What can hang from each mark
lamadi: reme vasud
roga: zoko
mabuk: genataf reme vasud
genataf: karib mabuk vasud
bibat: karib
zoko: roga
reme: mabuk
vasud: mabuk reme roga
karib: bibat genataf reme roga

Each row was made from one small tree. The marks that hang from a mark follow it in brackets, in alphabetical order. Every link used is in the known rows. Write each row's tree.
Known rows
lamadi{vasud{reme roga}}:  304 -159 -401 -257  -70  -90  122  161  196  144  270 -543  -11   91  -97  159  -11 -106  251  238  264  268 -149 -268  -16  108  126  154  210  131  344   31 -258  266 -187  272 -179 -376 -278  254  354 -161   88  -30 -142 -280  267
mabuk{genataf reme vasud}: -272 -191  390  -99 -113  333  282 -233    5  154  199   81 -164  -10   14  185  355 -301  174  -70  228    4  210 -358  130  301 -103  359  351  -10  218  253 -532  338  -75  234 -232 -255 -242  491  380  150  158 -231  -40 -174  106
reme{mabuk{genataf{karib vasud{roga}}}}:  235 -178 -100  269   -4  -82  121 -337  167  229  417 -204   85  240   66  -45  293 -278  318  214  209  364   65   93  -25  106   19 -158  219  235   62 -104 -212 -187  -45  361 -260 -312 -153  391  459  -16  372 -125 -204  -71  488
genataf{vasud{reme}}:   47 -126 -309 -145  -91  138  287   18   72  194  415 -209   11  155  -43  -89   71 -180  332   27   24  214 -103 -160 -214  192  184  280  197  185  193   95 -439 -106  -83  179 -167 -175 -262  296  334 -183   86 -110   41 -264  402
mabuk{genataf}:   39  -61  -71 -131 -201  231   68 -273  -28  177   43 -101  -73  100   84  -22  256 -201  205   35  215   78  153 -259 -135  322  -75  192  293   46  215  104 -412   44 -109  400 -252 -158 -262  431  421  -93  218  -72    2 -205  381
bibat{karib{genataf reme roga}}:  271  562 -264 -125  -32  209  115   72 -189  296  230    1  -75  -40  261 -104  311  153   27  407   15 -169  -19   70  -22  123  -77 -110  299   86  201  431 -350  515  -31  278  -43 -236  116  259  246  437  149 -140  258  -80  201
reme{mabuk{genataf}}:  120 -108   -6   87 -175  181  102 -382  -58  203   58 -171  -11   79  235  -86  178 -191  241   42  175   32  179  174 -156  210  -62  134  225   61  188   15 -393  267 -108  378 -247 -284 -157  377  420 -193  362  -72   45  -89  388
mabuk{reme vasud}: -162 -137  187 -156  -74  397  252   94    3  181  297   67 -124   45   64  239  336 -246  227  105  221  -13  192 -166   57  274   74  377  280   38  159  257 -488  322 -223   93 -188 -283 -208  353  358  -89   56 -137  -95 -291   32
reme{mabuk{vasud{roga}}}:   47 -152  -51  163  -86 -112  172  -45   14  241  258 -103   47   75   85   72  278  -92  258  501  180  278  100  320  -47   71   36  209  197  202  174   14 -276  425  -79  326 -231 -408 -188  233  347 -314  244  168 -325 -197   -3
lamadi{reme{mabuk} vasud{roga}}:  513 -310 -277  -10 -103  -86  -87  153  382  120  130 -540   15   37   83  319   32  -12  296  478  238  115  -91  201   -1   80   54   86  176  213  348   35 -268  415 -104   47 -193 -332 -103  170  505 -359  245  188 -135 -122  317
mabuk{genataf reme vasud{roga}}: -199 -142  392  -76   19  126  161 -241   15  180  296    3 -114  -16  -93  214  372 -307  103   68  343  214  252 -316  120  109 -185  316  357  -53  169  113 -413  332  -84  315 -225 -287 -242  471  327  204  225 -231 -216 -167  101
bibat{karib{genataf{mabuk} reme roga}}:  276  540 -246  -17   18  182   93   77 -138  316  217   -7   77  -48  107  -79  361   73   58  414   63 -241  207  224  142  135  -22 -376  220  -53  146  406 -282  148  -69  269  -12 -294  139  272  272  361  209 -123  278  -65  114
genataf{vasud{mabuk reme roga}}:   -5 -165 -453  136  -46  137  239  195  152  224  503 -298  -73  149   83 -112   95 -169  308  322  273  466 -144 -289 -233  -60   81  171  196  132  264  -89 -350   35  -58  343 -155 -220 -306  294  283 -155   97   30  -67 -305  368
reme{mabuk}:  167 -114 -305   52 -161  150  123  -94  -73  197   22 -244   28  119  285 -100  237  -90  250  251  154   53  160  243 -177  210  100  101  127  129  210   72 -326  283 -107  255 -223 -257 -212  281  395 -434  313  -23  -34 -212  261
reme{mabuk{vasud{roga{zoko}}}}:  107 -165 -140   85  -88   -9   43  -39   14  264  184  -21  108   58  -84  121  414  -88   69  608   79  295  -43  175   19   53  104  283   81  227  292  -39 -317  414  193  352   -4 -229 -163  270  401 -313  283  111 -317 -284  100
karib{bibat genataf reme roga}:  228  579 -193 -125    9  163  204   14 -148  172  239  -11 -159  -56  188   -9  329   92  -14  373   13 -107 -121  -14  119  174   55   88  235  147  247  290 -361  431   69  243  -25 -192  167  283  342  101  171 -146  630  -46  305
karib{roga}:  204  110 -251 -180 -103  317  118   35  -89  134  138 -159  -62   74  140  -70  243 -113  140  292  167   15   47 -143 -286   60  170  148  304   80  196  304 -323  208  -94  251 -138 -185 -192  114  484 -126   28   14  246 -232  314
roga{zoko}:  151 -144 -237 -206 -247  325  -32    1  -13  198   92  -84  -21  108  -16   48  336  -48  142  343   74   84  -85 -274  -80   76  156  325  222  115  298  109 -399  122  150  323   10   41 -221  320  406 -279  128   38  -19 -302  341
lamadi{reme{mabuk} vasud}:  403 -268 -273  -36 -198  182  -13  118  371  175  110 -492   14   97  175  327  -23    6  357  297  109  -86  -50  190  -51  174  144   72  171  282  351  162 -343  343 -192   -4 -212 -391  -79  210  499 -438  212  153   18  -22  290
karib{reme{mabuk} roga{zoko}}:  282  174 -169  105  -23   70  117 -127  -51  290   18  -78  -66  116  103  -37  379  113   26  328  -80 -148 -158  394 -264   48  155  176  155  204  323  381 -378  396  322  295   35  -83  122  201  486  -18  116  -60  221 -211  426
lamadi{reme{mabuk}}:  175 -268 -147   93 -258   69   37   -4  143  168   74 -181  -39   65  267  107   81  -13  253  369  159  -30    4  326  -89  231  132  128  188  182  281  151 -335  344  -79   44 -260 -249 -165  257  427 -402  231  119  -92  -99  309
karib{genataf reme roga{zoko}}:  215  577 -110 -112  -12  250   19  -17  -61  257  105   57 -140  103   84   -6  412  225  -71  372  -37 -138 -242   73  -92   87   65  164  228  173  310  421 -409  397  276  287  118   73   10  301  404  225  184 -115  247 -167  342
bibat{karib{genataf}}:  182  321 -386 -165 -221  302   33   13 -131  269  255  -67  -13   33  241 -129  310    5  113  395  114   -8  175  -88  137  225  -65  -50  325   50  261  114 -313  267 -276  288  -46 -276 -298  392  225   62  319   -6  -27 -140  204
mabuk{genataf reme}:  -50 -114  244 -116 -106  240  203 -263    6  153  105 -132 -234   49  130   58  308 -259  118 -166  312   24  183 -352  -51  289 -103  265  357  -67  169  157 -499  117  -71  263 -214  -94 -245  465  347   76  222 -266    1 -181  345
zoko{roga}:  336 -317 -212  -84  -90  331   92   25  -15  153  118 -355  -38  -31  175  -62  369 -148  247  144  162   24   67 -247 -121  113  105  191  194   82  156   56 -199   95 -147  217 -324 -174 -220  216  370 -293   92    5    2 -239  206
mabuk{genataf{karib{roga}} reme vasud}: -153   22  262  -44    9  321  244 -227   37  156  383   93 -168  161   44  219  302 -370  110 -102  151 -159  163 -355  282  228  -40  -27  356  -43  174  462 -466  150  -36  203 -270 -353 -196  355  580  466   45 -364   51 -158   85
bibat{karib{reme}}:  152  -16 -283 -149 -157  271  160   82 -103  350  160  -50 -121   26  167 -105  419   58  232  428  170  -96   52  197  -41  272  -85    6  298   91  253  119 -319  284 -148  330 -202 -212  134  321  209  132   81  -64  -21 -190  231
bibat{karib}:  174  -85 -435 -179 -278  337   21   88  -86  276  168  -78  -68   81  221 -151  304  -96  176  404  159  -79  189 -138  -32  193  -60  -26  321   44  236  101 -322  237 -168  277 -161 -246 -249  276  281 -112  152   22  -82 -256  239

Which tree is each row?
 -78 -167  292 -108  -13  341  243 -241  117  151  319 -196  -97   29   25  146  325 -339  225 -118  264   97  284 -373 -161  246  -70  354  369   40   30  160 -440 -120  -56  169 -207  -30 -315  508  329  144  215 -292  136 -139  510 -> mabuk{genataf{vasud} reme}
 245  416 -367 -105  -43  396   65   43   39  224  478 -136   52   -6  154 -107  266  -70   84  269   20  -50   54 -179  -81   51  -34   19  286  189   88  400 -269   32  -73  157   32 -182 -206  249  219  282  221  -98  385 -115  359 -> bibat{karib{genataf{vasud} roga}}
 231 -226 -284  -12 -238  614 -101  290  376  175  166 -505 -205   76  303  355  -65  -12  267  440  222  -53 -112 -196  -51  126   36  111  179   95  455   99 -391  468 -178  135 -180 -329 -229  201  513 -196   59  220   65 -120  231 -> lamadi{reme vasud{mabuk}}
 211  184 -311 -154 -104  251  111  104 -107  345  151  -29  -75   82  233  -49  317   14   98  322  125 -179  -10   97 -158  147  -27  -20  274   94  252  364 -278  292  -69  307 -130 -251  144  165  281  285    5  -66  224 -163  282 -> bibat{karib{reme roga}}
-181 -185 -242  -63  -98   53  288   28  -28  236  303   27  165   90 -115   59  122 -205  304  123   16   70  105  -46  283  326  255  -50  135  -55  202  204 -482   25  -76  241 -126 -482 -281  349  318 -262  100  -85 -171 -240 -121 -> genataf{mabuk{vasud{reme}}}
 243    2 -512  -41 -129  243   44   62   96  148  363  -64    3  129 -137   46  316 -195   44  305  -52 -165  -50 -392  532   46  242 -418  109    3  260  279 -308 -221  273  213   37 -162 -166  208  568 -161  101 -125  474 -227  159 -> genataf{karib{bibat roga{zoko}} mabuk}
 357  131 -417   47  -99  108   49   48 -104  368  139   30  -48   33  246  -19  362  165    8  418  -64 -133  -95  410 -118   13    0  -23  160  196  344  329 -284  531  275  311    1 -169  174  145  271  200   97  -85  256 -154  371 -> bibat{karib{reme{mabuk} roga{zoko}}}
 -87 -205 -239   31   -3 -185  209   44    6  187  385  -54  101   69 -219   72  202 -221  251  307  203  319   74 -110  259  112  171   -9  193  -71  230   38 -302  123  -83  322 -132 -478 -277  307  286 -164  123    9 -353 -272 -116 -> genataf{mabuk{vasud{reme roga}}}
  41   24 -250  121 -100  555 -114 -110   58  188  195   -2 -246  284  151  -27  282 -236    6  222   51  -61 -191 -376   98   -3   -7 -157  172   49  352  334 -483  164  275  433  -20 -136 -319  308  658  243   94 -127  196 -188  438 -> vasud{mabuk{genataf{karib{roga{zoko}}}}}
 214 -125  -37  -36  -49  516   60  241  217  203  286 -619 -241  105  193  300  141 -245  233  259  394  173   55 -344   24  -37    1  156  258  -89  392  -14 -342  474 -135  242 -170 -329 -289  269  365  -21   32  -60  -53 -285  190 -> lamadi{vasud{mabuk{reme} roga}}
 157  372 -191  -60  -76  231   96  -51  -25  360  239  -72  -23   -7  113  -74  407  131  210  405  120 -105  246  271  289  288  -77 -348  240  -56  217  164 -301  101  -93  301  -27 -338   63  391  216  160  264 -174  -10 -121   66 -> bibat{karib{genataf{mabuk} reme}}
  57 -190   49   -4  -82  722  114   30  314  240  278 -405 -248  241  238  330   79 -343  302 -122  285 -140   90 -423  240  252  -51 -139  293  -85  416  214 -499  178 -138  296 -236 -343 -379  428  586  275   72 -332   60 -201  267 -> lamadi{vasud{mabuk{genataf{karib} reme}}}
 -24  312  219   37   40  101  152  -13   53  248  316   66  -18   43 -142  122  510   63  205  576  155  179   90  309  330  174   67  -72  210    9  147  124 -322  281  -65  333  -51 -349   50  418  274   16  262   19 -231 -128 -139 -> karib{genataf{mabuk{vasud{roga}}} reme}
 228  151 -295 -133 -108  177   73   50  -91  204  142   25 -217   40   59   32  422   59  -64  365  -39 -117 -219 -128  102   74  124  206  187  172  370  266 -385  323  362  285   22   12  248  217  512    0   54  -41  633 -166  373 -> karib{bibat reme roga{zoko}}
 -52  242 -223  -86 -144  388   63  -11  -32  281  403   84   72  -19   48   65  364  -94  155  439   54  -90  305   78  490  328   23 -211  206  -50  151  203 -337  196 -118  300  -26 -497 -272  400  168   59  323  -54 -152 -149 -175 -> bibat{karib{genataf{mabuk{vasud}}}}
-117  259  270  -13  -24  435  218  -94   23  171  350   -6   60  -21   61  180  339 -160  204  133   69  -61  310 -128  382  313   55   34  277  -72  169  307 -488  152 -148  134  -49 -358 -319  416  329  -46  281 -210  -55 -165 -165 -> karib{genataf{mabuk{reme vasud}}}
  16  -82 -253   61  -71 -272  280 -338 -114  260   83 -186    5  110  200 -172   29 -186  190 -166  144  135   33  132 -129  208    7  137  176   66  259   75 -461  292  -23  351 -273 -357 -256  411  264 -106  312 -148  -24  -99  423 -> vasud{reme{mabuk{genataf}}}
 218   90 -257   37  -31  248  257   88  167  195  507 -101  -95  155  136   27  372  -91  185  347   66 -118 -131  -58  145  186  218  -65  274  276  100  294 -285  -67   14  176 -149  -77  244  234  570  103  -13 -220  587 -130  392 -> genataf{karib{bibat reme roga} vasud}
 148 -299  -96  245 -137  -59   82 -272  399  155  381 -144   33  202  158  114   87 -219  353  151  174  -11   37  226   41  255   45 -117  229  307  146  167 -395 -293  -38   62 -212 -261  -52  456  577  -62  351  -74  -29   28  502 -> lamadi{reme{mabuk{genataf{karib vasud}}}}
 146 -126 -445 -160  -94  455   94  222  141  217  244 -478 -108  214  273  143 -147 -157  302  117  128   56 -150 -210  -34  153  159   94  160   18  484   85 -492  334 -170  352 -127 -423 -348  245  397 -189    1   41   49 -277  233 -> lamadi{vasud{mabuk reme}}
 222  157 -379  -27  -20  259  217   53  -12  169  301  -18 -163  135  211   -5  330  -57  118  320   92 -215 -141  -17  231  213  208 -218  252  122  273  286 -353   96    6  235 -167 -198  258  168  540   77   19 -187  458 -108  253 -> genataf{karib{bibat reme roga}}
 -75   54 -182   -4 -120  248  148 -193  -20   77  438  175 -103  105   77  160  287 -314   74  133  142 -172   34 -402  505  219   46  -89  311  105  182  352 -412  216  -32  297 -232 -370  -81  296  517  105  136 -158  376  -37  104 -> mabuk{genataf{karib{bibat roga}} vasud}
 -14 -179 -368  -31 -106 -101  380 -179  122  163  592  -92  -54  183  -11  -39  149 -337  176 -107  172   56  -94 -415  344  353  152  -33  210  125  164   85 -440 -275   -3  245 -183 -220 -141  449  433   62  237 -372  329  -79  442 -> mabuk{genataf{karib{bibat} vasud{reme}}}
 415 -182 -457  -83   36 -287  199   29  173  200  245 -640  121  153   87  132  -53 -103  260  142  250  284 -122  146  -56   40  128   77  135  130  376  -14 -312  359 -183  237 -242 -448 -223  223  364 -283  236  -39 -135 -302  275 -> lamadi{vasud{reme{mabuk} roga}}
 280   58 -536 -238 -187  384  -10  140  -79  225  157  -14  -37    5  100  -70  331  -62  -87  431   -2 -131   13 -307  -27  -15  -14    4  210  107  295  346 -311  212  122  280   46 -116 -202  246  339  136   47   -9  256 -312  320 -> bibat{karib{roga{zoko}}}
  27   53  153  -66  -15  266  214 -138   18   83  277  -46 -188  183  107   74  239 -296  125 -199  235 -169  147 -403  112  226  -30 -128  379    2  163  463 -407    7   -6  180 -216 -188 -158  305  577  376   65 -406  151 -143  369 -> mabuk{genataf{karib{roga}} reme}
 192  289 -333 -156 -185  368   84  -17  127  255  447 -185   45   41  173  -12  326  -35  213  357  -13   38  138 -103   10  211   23   50  256  123  144  103 -304  -20 -161  239   23 -148 -296  419  210  102  347  -57   83 -172  315 -> bibat{karib{genataf{vasud}}}
  61  340  -26  186   61  361  100   54   96  315  377 -178 -161  106  163  -55  345   82  232  590  216  375 -178  143 -224   90   38  134  241  199  222  -53 -360  281  -23  391  -22 -119   18  393  336  115  176  -46  -20 -163  327 -> karib{genataf{vasud{mabuk roga}} reme}
 231 -148 -458   24  -44 -398  125   57  -66  306  187 -246   59   89  -68 -155  159  -47  135  289   83  391 -192  136  -58    8  141  176  117  151  375  -53 -311  320  292  324  -42 -162 -244  241  342 -239  269    8 -217 -282  327 -> vasud{reme{mabuk} roga{zoko}}
 -16 -102   18  117   65   88  206   76  171  273  390   66   47  181 -182  160  508  -58  340  615  195  145  -20  266  445  242  195 -405  263   25  197   83 -275   -5  -81  367 -176 -439   64  329  516  -18   43 -123 -438 -277 -169 -> genataf{karib{reme} mabuk{vasud{roga}}}
 257 -147 -554 -142  -91  198  -60  349  212  279  261 -458 -129  184  -20  245   20  -61   96  351  177  280 -338 -382   34  -85  118  122  111   39  599  -44 -387  444  154  416   33 -253 -344  243  375 -122   33    6 -132 -313  291 -> lamadi{vasud{mabuk reme roga{zoko}}}
 -51 -160  199  -34  -59  316  250 -243  260  204  440 -168 -135  204   11   88  313 -420  257 -154  220    0  250 -361   55  310   20  -33  327   61   88  179 -452 -347  -74  150 -187  -85 -303  476  512  294  173 -429  -14 -246  436 -> mabuk{genataf{karib vasud} reme}
 267  436 -437 -177 -131  310   14   43 -197  211  287  -97  -46  -51  240 -121  308  -24   38  303   80 -103   99 -146   26  117  -67  -48  288   78  207  345 -268  312  -79  219  -36 -261 -247  279  318  304  212  -65  263 -156  252 -> bibat{karib{genataf roga}}
  22 -322  -88  162 -214  113   93   -5  134  209  208   45   25   53  267  236  119  -93  238  432   98  -76   37  375   37  285  116  205  178  273  285  159 -376  525  -89   19 -246 -392  -62  241  417 -335  229  149 -224  -74   63 -> lamadi{reme{mabuk{vasud}}}
 154  366   32   22    2  275  233 -129  160  230  489  -29   15  -16  -71   25  417  -46  195  261   29  -77  116  105  312  233  103  -36  195   93  106   48 -392 -182   39  261   -9  -83  167  438  313 -119  326 -214  538  -30  208 -> karib{bibat genataf{mabuk vasud} reme}
 -33 -127   14 -133 -104  217  294 -126   20  166  352  -85 -234   84  130  116  331 -391  126 -172  302  -54  205 -463  495  313   37  -97  315  -42  231  105 -431    5   -2  165 -277 -207 -206  472  519  166  236 -437  184 -146  275 -> mabuk{genataf{karib{bibat}} reme}
  44 -217   50  -30    9  109   85   80  329  202  414 -259   83   39 -444  179  482 -239  196  200  148  269  129 -250  125   -6   48   83  173  -29  135   48 -305 -352  278  174   43   51 -267  320  369 -102  137 -171    2 -318  297 -> genataf{mabuk{reme} vasud{roga{zoko}}}
 139 -256  -50  158 -196  -96   49 -242   94  200   16 -191  -22   77  222   37   62 -120  222  129  145  -16   50  242 -125  268 -105  124  225  130  264   87 -400  283  -63  168 -299 -180 -101  369  453 -164  307   12  -11   36  472 -> lamadi{reme{mabuk{genataf}}}
 317  582  -93  113   18   30  185 -131 -149  240  106 -152  -44   58  355 -160  226  186  165  320   69  -92  -58  560 -203  136   87   56  227  192  214  387 -379  534   10  236  -98 -231   98  246  424  120  309 -109  318  -69  277 -> karib{genataf reme{mabuk} roga}
  17  281 -163   88 -116  587   72  -11  116  239  426 -179    9  155  256  -57  183  -82  200  356  105  197   -2 -125 -183  135    8  199  244  194  189   84 -416  156 -144  328  -16  -97 -390  366  326 -104  201   35  165 -157  340 -> karib{genataf{vasud{mabuk}}}
 260  469 -309 -120 -124  250  133   28 -127  137  275 -100 -100  -21  192  -55  211  -60   -8  218   85  -30   17 -292  202   70  117  149  316   75  183  275 -352  408  -30  170  -72 -158 -168  281  418 -149  249  -46  628  -49  255 -> karib{bibat genataf roga}
 168 -285 -127  178 -203  -33   28 -262  176  165  201 -139  -70  168  163  106  107 -182  264  122  161  -46   27  266  118  333  -25 -201  233  203  306  136 -371   36   21  116 -289 -328 -101  409  599  -11  328  -79 -218   17  344 -> lamadi{reme{mabuk{genataf{karib}}}}
 -24 -223   66   35  -90  362  278   33  301  174  520 -244   70  239 -139   76  373 -321  418  -30  131  -68  300 -226  239  243  153 -256  208    7   52  203 -334 -596 -148   60 -107 -179 -402  354  472    2  131 -299  -57 -271  199 -> genataf{karib mabuk{reme} vasud}
  22 -138  -87 -148 -145  101  -71   75   69  217  250   95   58   77 -245  170  458  -90   85  618   92  301  -89 -197   53   54   58  350  205  159  282   58 -335  343  183  330  -31 -142 -250  323  334 -185  105  105 -252 -278   40 -> mabuk{vasud{roga{zoko}}}
-150 -192  254   -4  -11  201  188  104  136  184  339  -33   64   44 -167  233  410 -280  207  276  200  188  356 -153  301   67   23   36  249 -148  135   91 -310  131  -74  214 -149 -390 -214  303  354 -175  100  -72 -280 -252 -141 -> genataf{mabuk{reme vasud{roga}}}
  99 -173 -166   30  -84  368  155   64  312  160  467 -182  163  252 -178  -42  325 -289  428  293  131   81  152  -70  237  214  267 -318  240   87   37   62 -309 -683  -80  216  -90 -208 -324  367  497 -228  160 -102  -66 -215  196 -> genataf{karib mabuk vasud}
 144 -100 -120    0  -97  682  -21 -119  195  168  123 -427 -206  182  215  230   23 -228  214  130  207  -30  -10 -394  -77  167  -60   92  222  -14  393   23 -452  369 -108  507 -234 -330 -274  473  416  -30  113   37  171 -175  373 -> lamadi{vasud{mabuk{genataf}}}
 222 -187  -37  107  -37 -106  -29 -292  166  213  240 -231   84   62 -173  -38  405 -163   82  275   76  361    9   73 -187   35  -30  312  127  245  164  -92 -301  -62  357  401  -62  -43 -225  436  378 -171  366  -51  -19 -197  610 -> reme{mabuk{genataf{vasud{roga{zoko}}}}}
 160 -174 -399  -18   26 -238  103   39  234  246  465 -241  198  120 -492  -31  266 -177  223  256   23  445  -73 -248   76   67  247   16   60   62  257   10 -297 -420  290  279   61  -49 -304  318  305 -184   93  -72  -93 -317  303 -> genataf{mabuk vasud{reme roga{zoko}}}
 211 -297 -148   11 -122  321 -195   53  362  121  189 -525 -181   88  120  437  -27 -184  279  375  363  210 -111 -313   20   54 -146   35  269   93  425  -33 -320  439  -97  306 -244 -316 -164  334  461   47   67  180  -44  -62  387 -> lamadi{reme vasud{mabuk{genataf} roga}}
  92  354   68   12  -43  190  116  -69   19  292  122  -91   -3   49   21  -67  398  116  282  366  160    8   74  311  163  337  119 -154  165  -11  213  158 -377   18   15  296  -56 -184   49  453  327  -70  277 -106   47 -103  149 -> karib{genataf{mabuk} reme}
 221  397  -73 -122  -85  185  185  -80  -60  269  215  -16 -219  -29  261  -21  351  132  117  359   58  -29 -104   87  228  338   78  101  295  153  282   -4 -417  435  -31  306  -65 -149  108  375  375 -114  302 -155  374  -95  251 -> karib{bibat genataf reme}
